Each row was made from one small tree. The marks that hang from a mark follow it in brackets, in alphabetical order. Every link used is in the known rows. Write each row's tree.
Known rows:
K(T X): [ 0.01 -0.06 -0.02 -0.14 -0.15 -0.05 -0.07  0.08 -0.08 -0.04 -0.26  0.21
  0.02  0.13 -0.31 -0.13  0.06 -0.13 -0.01  0.06  0.07]
S(D): [ 0.08  0.05  0.08 -0.15  0.05  0.09  0.17 -0.07 -0.06  0.11 -0.11 -0.32
 -0.24 -0.02  0.11 -0.09  0.01  0.16 -0.13 -0.03  0.14]
S(D(X(U))): [ 0.02  0.13  0.24 -0.06  0.16  0.18  0.20 -0.11 -0.16  0.18  0.05 -0.23
 -0.13 -0.09  0.13 -0.11  0.15  0.07  0.04 -0.29  0.01]
E(A D): [ 0.08 -0.14 -0.12  0.20 -0.10 -0.08 -0.06 -0.06  0.24 -0.09 -0.18  0.16
  0.05 -0.10  0.02  0.05 -0.22  0.19  0.02  0.12 -0.08]
X(U(E(A))): [-0.11  0.15 -0.11  0.17 -0.06  0.16 -0.06  0.01  0.07 -0.09  0.12  0.22
  0.04 -0.09  0.25  0.10  0.13  0.11 -0.15  0.00 -0.22]
E(D(X)): [ 0.09 -0.09  0.03  0.13 -0.04 -0.04  0.14  0.09  0.24 -0.02 -0.22 -0.19
  0.08  0.00 -0.09  0.01  0.01  0.02  0.04 -0.09  0.03]
D(X(U(E(A(S))))): [-0.08  0.02 -0.04  0.09  0.10  0.03 -0.06  0.16 -0.09 -0.12  0.23  0.10
  0.20 -0.05  0.23  0.08  0.17 -0.04 -0.02 -0.21 -0.26]
E(D): [ 0.10 -0.10 -0.05  0.12 -0.14 -0.02  0.09 -0.06  0.27 -0.03 -0.29 -0.07
 -0.05  0.08 -0.03  0.04  0.02  0.09 -0.07  0.14  0.11]
U(E(A(S) D(X))): [-0.06 -0.21 -0.05  0.09 -0.03 -0.18 -0.04  0.31  0.17 -0.29  0.04  0.06
  0.26 -0.01  0.14  0.17 -0.01  0.07 -0.04 -0.07 -0.32]
D(X): [ 0.10  0.04 -0.04  0.05  0.07  0.03  0.16  0.14 -0.01  0.07 -0.11 -0.31
  0.02 -0.07 -0.02 -0.07  0.06 -0.06 -0.06 -0.20  0.10]
K(Z): [ 0.14 -0.11 -0.27  0.06 -0.11 -0.02  0.05  0.03 -0.15  0.07  0.01 -0.12
 -0.16  0.10 -0.20 -0.32  0.02  0.02 -0.14  0.14  0.14]
D(X(U)): [ 0.03  0.14  0.01  0.13  0.09  0.17  0.13 -0.02 -0.04  0.13  0.01 -0.11
  0.01 -0.07  0.07 -0.05  0.18 -0.07  0.02 -0.24  0.03]
K(X): [ 0.23  0.08 -0.14 -0.03 -0.07 -0.01 -0.12  0.06 -0.04 -0.01 -0.31 -0.02
  0.14  0.06 -0.16 -0.06  0.10  0.03 -0.02  0.09  0.13]
S(D(X)): [ 0.07  0.06  0.16 -0.12  0.15  0.07  0.25  0.06 -0.11  0.13 -0.04 -0.43
 -0.13 -0.11  0.05 -0.12  0.01  0.08 -0.04 -0.26  0.07]
Z(A K(T X)): [-0.04  0.17 -0.05 -0.14 -0.06 -0.11 -0.09 -0.12  0.09  0.14 -0.05 -0.06
 -0.11 -0.02 -0.38  0.05 -0.39 -0.26  0.08  0.32  0.34]
U(E(A(S) D)): [-0.04 -0.22 -0.13  0.08 -0.09 -0.16 -0.11  0.19  0.22 -0.31  0.00  0.17
  0.17  0.07  0.17  0.20 -0.01  0.13 -0.13  0.14 -0.27]
Z(A): [ 0.09  0.16 -0.18  0.02 -0.08  0.00  0.07 -0.14  0.24  0.09 -0.12 -0.31
 -0.21 -0.08 -0.06  0.06 -0.12  0.04 -0.19  0.16  0.30]
A(S(D(X(U)))): [ 0.05 -0.05  0.19 -0.16  0.21  0.04  0.07 -0.06 -0.26  0.12  0.11 -0.15
 -0.08  0.08  0.20 -0.04  0.18  0.05  0.08 -0.21  0.05]
S(D(X(U(E(A))))): [-0.14  0.15  0.19  0.00  0.13  0.17  0.14  0.07 -0.10  0.00  0.18 -0.08
  0.00 -0.20  0.23 -0.03  0.06  0.15 -0.02 -0.32 -0.26]
A(S(D)): [ 0.12 -0.14  0.06 -0.24  0.11 -0.05  0.03 -0.05 -0.19  0.07 -0.03 -0.22
 -0.18  0.15  0.19 -0.04  0.06  0.11 -0.10  0.05  0.15]

Write each row's tree:
[ 0.04 -0.20  0.03  0.17  0.07 -0.08 -0.15 -0.09  0.04 -0.09  0.02  0.32
  0.21 -0.02  0.11  0.07 -0.03  0.07  0.23 -0.08 -0.20]  E(A(S) D(X(U)))
[-0.11  0.14 -0.02  0.18  0.05  0.14  0.06  0.16  0.02 -0.06  0.17  0.06
  0.14 -0.17  0.17  0.04  0.13  0.00 -0.04 -0.27 -0.26]  D(X(U(E(A))))
[-0.19  0.12  0.00  0.00 -0.04  0.04 -0.18  0.01 -0.07 -0.04  0.12  0.39
  0.12 -0.03 -0.09  0.07 -0.17 -0.22  0.13  0.16 -0.13]  Z(K(T X(U(E(A)))))
[-0.06 -0.02  0.21 -0.17  0.14  0.04  0.09  0.11 -0.19 -0.01  0.20 -0.17
 -0.01  0.11  0.27  0.03  0.28  0.04 -0.05 -0.22 -0.11]  A(S(D(X(U(E)))))
[ 0.00 -0.07 -0.15 -0.15 -0.30 -0.18 -0.12  0.01 -0.11 -0.02 -0.02  0.20
 -0.13  0.11 -0.66 -0.35 -0.12 -0.12  0.00  0.24  0.15]  K(T X Z(A))
[-0.10 -0.10 -0.03  0.16 -0.10  0.01 -0.15 -0.03  0.16 -0.22  0.09  0.38
  0.12  0.08  0.25  0.17  0.15  0.14 -0.03  0.11 -0.29]  X(U(E(A(S) D)))
[-0.12  0.18  0.25 -0.06  0.10  0.19  0.24  0.07 -0.09  0.06  0.13 -0.24
 -0.05 -0.07  0.20 -0.02  0.23  0.07 -0.07 -0.31 -0.15]  S(D(X(U(E))))
[-0.18 -0.02  0.17 -0.03 -0.29  0.04 -0.09  0.07  0.11 -0.18 -0.13  0.49
  0.14  0.22 -0.22  0.03  0.28 -0.08  0.03  0.05 -0.20]  K(T X(U(E(D))))
[ 0.07 -0.13  0.03 -0.12  0.22 -0.09 -0.03  0.04 -0.23 -0.02  0.09 -0.07
  0.02 -0.13  0.17 -0.03 -0.17  0.13  0.06 -0.16 -0.09]  E(A(S(D(X))))
[ 0.00 -0.04  0.03  0.29  0.00  0.05 -0.04 -0.08  0.18 -0.05 -0.02  0.25
  0.18 -0.17  0.02  0.02 -0.09  0.12  0.20 -0.13 -0.19]  E(A D(X(U)))
[ 0.09  0.07 -0.18 -0.08  0.10 -0.16 -0.06 -0.18  0.10  0.16  0.09 -0.37
 -0.18  0.03  0.02  0.21 -0.34 -0.16 -0.03  0.37  0.43]  Z(A(S) K)
[ 0.21  0.11 -0.19 -0.14  0.06 -0.17 -0.23 -0.12  0.02  0.08 -0.05 -0.21
  0.05  0.04 -0.17  0.16 -0.30 -0.16  0.10  0.41  0.39]  Z(A(S) K(X))
[-0.07  0.12  0.07 -0.06 -0.02  0.08 -0.12 -0.16 -0.13  0.15 -0.02  0.24
 -0.01  0.09 -0.20 -0.02 -0.11 -0.27  0.19  0.20  0.16]  Z(K(T X(U)))
[-0.08 -0.25 -0.17 -0.16 -0.19 -0.24 -0.03 -0.03 -0.13  0.03  0.18  0.08
 -0.34  0.21 -0.38 -0.28 -0.12 -0.17 -0.12  0.25  0.20]  K(T Z(A(S)))
[ 0.03 -0.01  0.09  0.19 -0.03  0.08  0.10 -0.09  0.21  0.03 -0.12  0.02
  0.09  0.02 -0.01  0.01  0.16  0.03  0.13 -0.11 -0.01]  E(D(X(U)))
[-0.22  0.28  0.03 -0.10 -0.14  0.03 -0.10 -0.10  0.13  0.05  0.12  0.12
 -0.06  0.00 -0.23  0.14 -0.18 -0.27  0.04  0.28  0.13]  Z(A K(T X(U(E))))
[ 0.05 -0.07  0.09 -0.05  0.22  0.02 -0.08 -0.10 -0.25  0.03  0.18  0.11
  0.01 -0.11  0.25 -0.03 -0.06  0.12  0.14 -0.18 -0.13]  E(A(S(D(X(U)))))
